Known rows, with every way that one mark hangs from another
Z360(Z68): [ -0.7  15.2  -2.7  -0.5  42.0  -6.4 -12.3  43.0 -18.0  28.8  33.9 -25.5
  -8.1 -40.9  12.7  -0.7   4.8  -3.2 -12.5 -13.3 -24.4  14.7]
Z621(Z472(Z453 Z655(Z543(Z943(Z360(Z68)))))): [  2.2  34.6   1.7 -13.7  29.2  -8.4  -1.1  36.2 -10.2  12.5   5.0  -7.7
 -42.4  -3.5  -3.8 -14.5  20.4  -7.7 -10.3  -0.3 -30.1  17.5]
Z360(Z68 Z133): [-15.3  17.4  -3.2  -3.1  41.0 -10.3 -18.5  39.7 -17.9  28.6  41.2 -26.0
 -18.8 -44.5  31.5 -12.9   5.4  -2.3 -22.1  -4.3 -28.1   7.2]
Z360(Z133 Z943(Z543)): [  3.1  12.7  -6.3   7.9  31.8 -12.5 -25.9  49.1 -21.8  38.9  29.7 -36.2
   2.7 -28.0  31.3 -15.6 -15.7   9.4 -35.2  -1.0 -36.8 -13.0]
Z543(Z943(Z133)): [ -1.3  43.4  -3.0  25.1  18.1  -0.4 -21.4  37.4  -7.2  39.1  21.6 -17.7
 -15.2 -32.4 -10.7  -1.3  -5.0   2.2 -12.5 -11.5 -24.6  13.5]
Z472(Z621): [ 21.4  11.9  -5.2  21.1  32.8 -12.6  -9.1  41.4 -17.2  11.8  26.4  -8.0
 -16.8  -8.2   9.9   6.4 -10.1 -19.1 -10.7 -18.9 -14.0  14.2]
Z453(Z472): [ 23.4  23.5   9.0  19.3  14.1   0.3 -22.1  47.5  -6.1  50.0   5.0 -30.8
 -21.6 -26.2  14.4   5.4 -18.4 -14.0  -7.9 -16.1 -21.4   7.9]
Z472(Z453 Z621 Z655(Z543)): [ 45.2   6.7 -13.8  15.9  44.7 -16.4  15.4  45.6 -15.6 -12.0   6.0  -0.4
 -42.5  31.1   7.6  -2.7   0.3 -29.1  -0.7 -16.8 -21.5   9.8]
Z655(Z472(Z621) Z543(Z943(Z360(Z68)))): [ 27.7  53.3  -9.4  -6.0  -5.1 -18.8 -21.7  32.4  -7.9   4.6   2.3 -21.4
 -28.1   1.7 -10.0  -5.4  33.0  11.6  -2.1  -6.0 -39.1  24.5]
Z543(Z943(Z360(Z133(Z68)))): [-11.9  53.7  11.7  15.9  24.7 -16.3 -28.7  30.4  -7.8  21.5  10.5 -14.8
 -36.8 -33.6  13.7   7.6   3.4   5.5  -9.7   0.5 -23.9  14.5]
Z655(Z472 Z543(Z943)): [ 31.6  56.5 -13.4   7.2  -8.4  -0.9 -21.7  44.6   5.2  22.2  11.9 -38.4
 -17.1  -7.1 -22.8  -9.0  24.6  10.5  -8.4 -15.3 -27.9  15.0]
Z133(Z68): [  7.6  24.1   6.9   5.0  37.2  -9.2 -11.3  42.1   0.2  24.4  10.5 -30.3
 -23.5 -37.2  13.7  15.7   2.0 -25.5  -6.4 -17.1 -10.6  18.5]
Z655(Z472(Z621) Z543(Z943(Z360(Z68 Z133)))): [ 20.1  54.1  -9.2  -7.4  -5.4 -20.6 -24.4  30.5  -7.3   4.7   6.3 -21.1
 -34.1   0.0  -1.4 -12.0  33.4  12.9  -8.0  -1.8 -40.7  20.3]
Z621(Z472(Z453 Z655(Z543(Z943)))): [ 11.4  31.5  -3.8   0.1  27.7  -1.8  -0.6  40.4  -2.6  13.9  12.9 -11.2
 -38.5   1.9 -10.5 -16.9  13.4 -16.7 -12.3  -8.4 -19.7  11.6]
Z360(Z133): [  0.8  22.9  -2.7  16.9  26.9  -3.7 -14.3  47.0 -12.3  31.0  32.4 -23.8
 -18.9 -30.4  21.6  -5.6 -11.6  -8.0 -24.3  -9.7 -16.4   3.0]
Z133(Z68 Z943): [  6.8  38.8  12.9   6.7  39.0 -24.6 -11.9  34.7   1.2  25.9   5.4 -34.0
 -29.1 -36.3  34.0  24.1  -3.7 -39.0  -9.0 -16.1  -3.3  13.9]
Z943(Z133(Z68 Z543) Z360): [ 10.7  28.7  18.9 -14.8  14.7  -9.4   3.0  40.3 -10.1  33.3 -31.5 -31.0
 -22.2 -40.2  22.3  33.4 -12.4 -26.2 -13.2  -2.0 -29.8  31.4]
Z543(Z943(Z133(Z68) Z360)): [ -7.4  54.3  13.0  10.4  15.3 -12.2 -21.1  29.8  -5.2  33.9  -6.4 -14.4
 -29.3 -35.7  -1.4  14.5   1.1   0.4  -6.2  -0.9 -29.7  24.1]
Z655(Z543): [ 34.2  30.9  -2.5   9.4  15.8   0.3  -7.2  55.5   2.1  19.0  16.7 -29.1
   1.4 -15.5  -9.9   3.0   2.5  -5.3 -12.4 -18.1 -18.0  17.3]
Z472(Z453 Z621 Z655(Z543(Z943(Z360)))): [ 36.8  26.0  -8.1  19.3  40.1 -22.5   5.7  36.6 -16.9 -16.4  -1.4   7.5
 -51.2  31.2   3.1  -0.4   5.9 -14.6   4.4  -8.6 -28.1  12.4]
Z655(Z472(Z453) Z543(Z943)): [ 41.5  51.5 -16.6   9.7  -0.2  -4.6  -7.4  45.2   3.2  19.3   8.3 -30.5
 -34.1   3.9 -19.6 -12.2  19.5  11.5  -1.8  -8.0 -28.0   4.8]
Z943(Z543): [ 23.6  10.2  -5.2   0.5  25.2  -2.2 -14.8  55.6 -17.3  37.0  18.2 -23.4
  10.4 -16.4  -4.7   7.5 -18.8  -7.1 -21.2 -14.4 -33.1   6.6]
Z453(Z472(Z621 Z655(Z543(Z943)))): [ 31.4  26.8   2.3  19.2  20.1 -11.5 -25.0  36.1  -5.4  14.4  -3.2 -17.6
 -37.3   6.9   9.5  -2.0   2.3 -23.7   0.0 -20.9 -30.8  17.0]

Rows
[ 47.2  32.6 -16.0  -0.2  -6.0  -7.6  -8.4  47.5  -3.1  11.2   7.3 -29.8
 -16.2   9.3  -9.6  -5.2  17.4  -8.3 -10.2 -17.9 -25.4  18.1]
Z655(Z472(Z621) Z543)
[ 28.4  33.3   8.0  12.3   7.6 -14.6 -21.6  34.0  -9.0  22.1 -22.1 -12.7
 -38.7   7.2   9.2   2.4  -2.0 -20.9  -2.5 -12.5 -40.3  23.1]
Z453(Z472(Z621 Z655(Z543(Z943(Z133 Z360)))))
[ 17.8  21.7  -3.9  -5.4  26.7   0.6   7.8  47.3  -4.0  17.8   8.8 -14.0
 -34.2   3.4  -5.8 -13.9   7.1 -23.6 -14.7 -10.0 -18.1  12.3]
Z621(Z472(Z453 Z655(Z543)))
[-13.4   6.0  -6.8 -12.5  45.4 -20.2 -29.3  42.0 -28.3  37.1  38.1 -38.0
   2.7 -42.6  41.2 -23.0   1.1  14.1 -32.6   3.5 -47.4  -8.6]
Z360(Z68 Z133 Z943(Z543))
[ 15.9  36.8  -6.8  14.8  23.9  -0.1 -10.0  45.2  -5.0  16.2   7.1 -22.6
 -17.6  -3.9 -12.0  -3.6   8.5 -12.9 -12.0 -20.6 -28.6  21.2]
Z472(Z655(Z543(Z943(Z133))))
[ -7.9  20.5   2.6 -12.6  46.9 -21.6 -12.7  34.4 -18.6  20.9  28.3 -40.6
 -22.2 -50.6  59.9   4.7  -2.7 -24.4 -25.1  -5.3 -23.7   5.4]
Z360(Z68 Z133(Z543 Z943))
[ 35.0  20.3 -14.5  19.3  38.7 -17.1   7.4  37.2 -12.3  -7.8   3.3   2.8
 -46.9  26.9  -1.7  -7.8   4.9 -21.6   0.9 -11.9 -29.4  11.0]
Z472(Z453 Z621 Z655(Z543(Z943(Z133))))
[-20.3  15.2  -4.6   2.8  48.3 -18.1 -24.4  37.7 -24.6  32.3  43.3 -38.4
 -12.6 -49.8  47.5 -24.0   6.7  12.6 -26.9   1.5 -32.2  -5.4]
Z360(Z68 Z133 Z943)
[  9.2  34.2  10.7 -12.3  26.9 -27.4 -14.4  40.4 -25.6  35.2   0.6 -20.5
  -4.1 -24.6  26.5  21.3 -14.2  -8.5 -19.7  -3.0 -35.1  11.8]
Z133(Z943(Z360(Z68) Z543))
[ 34.3  26.0  -8.2  15.8  32.6 -20.5   8.3  36.4 -15.9  -8.3  -8.5   7.8
 -50.2  29.7   0.9  -1.1   3.3 -16.1   2.2  -5.4 -32.4  14.3]
Z472(Z453 Z621 Z655(Z543(Z943(Z133 Z360))))
[ 30.8  -0.6 -13.0  24.5  54.8 -16.4  14.3  42.0 -26.4  -2.3  12.8   4.1
 -50.6  22.3  18.2  -0.2 -12.0 -30.8  -2.2 -16.2 -17.7   4.5]
Z472(Z453 Z621 Z655)
[ -9.7  22.4   4.1  11.4  41.0 -18.6 -22.5  38.4  -8.1  29.1  23.1 -41.3
 -23.7 -44.4  45.9  -9.1   0.1  -5.6 -23.2  -2.9 -18.0  -3.9]
Z360(Z133(Z68) Z943)
[  8.1  13.1  -0.3  -4.0  26.8 -11.9 -17.8  45.5 -13.8  47.9   2.5 -39.5
   6.6 -34.3  15.2  -0.5 -11.1  -5.9 -24.3  -5.4 -39.0   3.3]
Z360(Z943(Z133(Z68) Z543))
[ 38.3  17.8 -17.8  13.4  14.8 -11.3   4.2  42.7 -17.6  20.7  12.0 -16.4
 -43.0   9.1   6.7  -4.7  -2.3 -10.5  -6.0 -10.5 -20.3   1.7]
Z655(Z472(Z453 Z621))
[  0.5   4.2  -5.9 -10.0  46.5 -14.9 -24.2  44.6 -28.4  36.6  30.2 -37.6
  13.9 -38.5  22.4 -10.6   0.6  13.2 -22.7  -4.0 -43.9  -0.8]
Z360(Z68 Z943(Z543))
[ 23.2  36.2  16.1   3.4  26.2 -18.4   0.8  41.4 -19.1  21.3 -10.5 -34.3
 -17.2 -29.3  41.3  38.4 -24.2 -26.6 -17.2  -9.9 -14.1  15.4]
Z133(Z543 Z943(Z360))
[ 45.7  50.7 -11.4   7.1  -3.9 -19.1  -6.2  37.1  -6.1   2.9  -5.4 -12.1
 -44.7  20.5 -12.0  -4.2  19.9  10.4   2.7  -1.2 -33.0  12.2]
Z655(Z472(Z453 Z621) Z543(Z943(Z360)))
[  9.4  32.9  -4.7  -2.9  19.9   0.4   1.9  39.7  -2.3  22.9   5.5 -10.9
 -37.5  -0.5 -13.6 -18.8  10.9 -18.7 -14.6  -6.1 -24.9  14.2]
Z621(Z472(Z453 Z655(Z543(Z943(Z133)))))
[ 52.3  35.1 -15.5   1.7  -1.6  -0.7   5.4  54.7   0.5  25.0   2.6 -34.6
 -26.8   5.6 -11.1  -8.4  11.4   0.9  -6.6 -10.5 -24.9   5.3]
Z655(Z472(Z453) Z543)
[ 13.4  35.1   8.2  11.4  27.9  -4.3 -13.0  39.2 -15.5  15.6   5.1 -28.6
 -17.7 -32.1  12.5  24.0  -9.8  -4.8 -10.5  -9.9 -23.7  17.9]
Z133(Z543(Z943(Z360)))
[ 18.0  36.2  -5.5  17.8  31.2  -1.6 -12.8  46.3  -5.6   7.3  13.5 -22.5
 -19.6  -2.4  -9.8  -2.0  11.3 -11.0  -9.3 -22.8 -23.2  18.7]
Z472(Z655(Z543(Z943)))
[-15.6  21.2  -2.0  -6.5  46.7 -10.8 -23.0  33.0 -16.5  16.4  36.3 -34.6
 -23.2 -52.0  36.6  -5.3   9.2  -5.7 -19.3  -3.5 -31.6   8.9]
Z360(Z68 Z133(Z543(Z943)))
[-10.6  21.8  -1.3 -14.5  40.0 -24.2 -22.4  37.0 -21.3  33.2  31.6 -28.6
 -11.9 -39.2  42.6  -5.0  -3.1 -11.9 -28.3  -1.7 -34.0   0.9]
Z360(Z68 Z133(Z943(Z543)))
[ 32.5  24.2   5.6  12.6  15.5   0.1 -16.6  49.6  -2.3  33.5  -7.2 -32.9
 -25.6  -5.4   9.2   0.7  -5.8 -22.6  -7.0 -21.5 -27.9  14.5]
Z453(Z472(Z655(Z543)))
[ 57.7  27.1 -19.3   3.4   2.4 -11.1   5.5  47.6  -4.1   8.2   3.6 -22.1
 -33.3  19.4  -6.2  -8.7  12.4  -7.6  -3.3 -11.0 -24.7   7.7]
Z655(Z472(Z453 Z621) Z543)
[  5.5  32.4   7.3   0.9  35.5  -8.6 -15.0  36.0 -18.2  14.0   9.4 -29.7
 -17.9 -39.7  17.8  20.5  -0.9  -1.9  -9.1  -7.4 -28.8  20.6]
Z133(Z543(Z943(Z360(Z68))))
[ 25.2  26.1 -10.4  19.7  35.8 -14.5 -12.7  36.8 -10.5 -12.2  14.7  -7.1
 -27.6  15.8  -2.9  -2.0  13.0 -21.1  -4.9 -23.6 -23.7  22.4]
Z472(Z621 Z655(Z543(Z943)))
[ 37.8  47.4 -12.7  -3.4   3.4 -22.5  -8.5  32.6  -9.5   2.5  -1.1 -13.1
 -44.8  13.0  -6.7  -8.3  28.8  13.2   3.6   1.5 -38.9  14.0]
Z655(Z472(Z453 Z621) Z543(Z943(Z360(Z68))))
[  2.2  28.2  10.9  -3.5  40.0 -21.0 -10.4  34.8  -2.9  18.2   8.0 -44.5
 -33.8 -44.2  58.1  19.6  -8.8 -43.6 -20.7  -9.1 -10.0   7.7]
Z360(Z133(Z68 Z543 Z943))
[ 13.0  14.3  -1.6  12.3  27.6  -2.9  -7.1  47.4 -17.8  41.9  10.2 -44.8
   2.2 -39.4  24.9   1.8 -18.0  -4.6 -25.4  -9.6 -26.7   3.9]
Z360(Z943(Z133(Z543)))
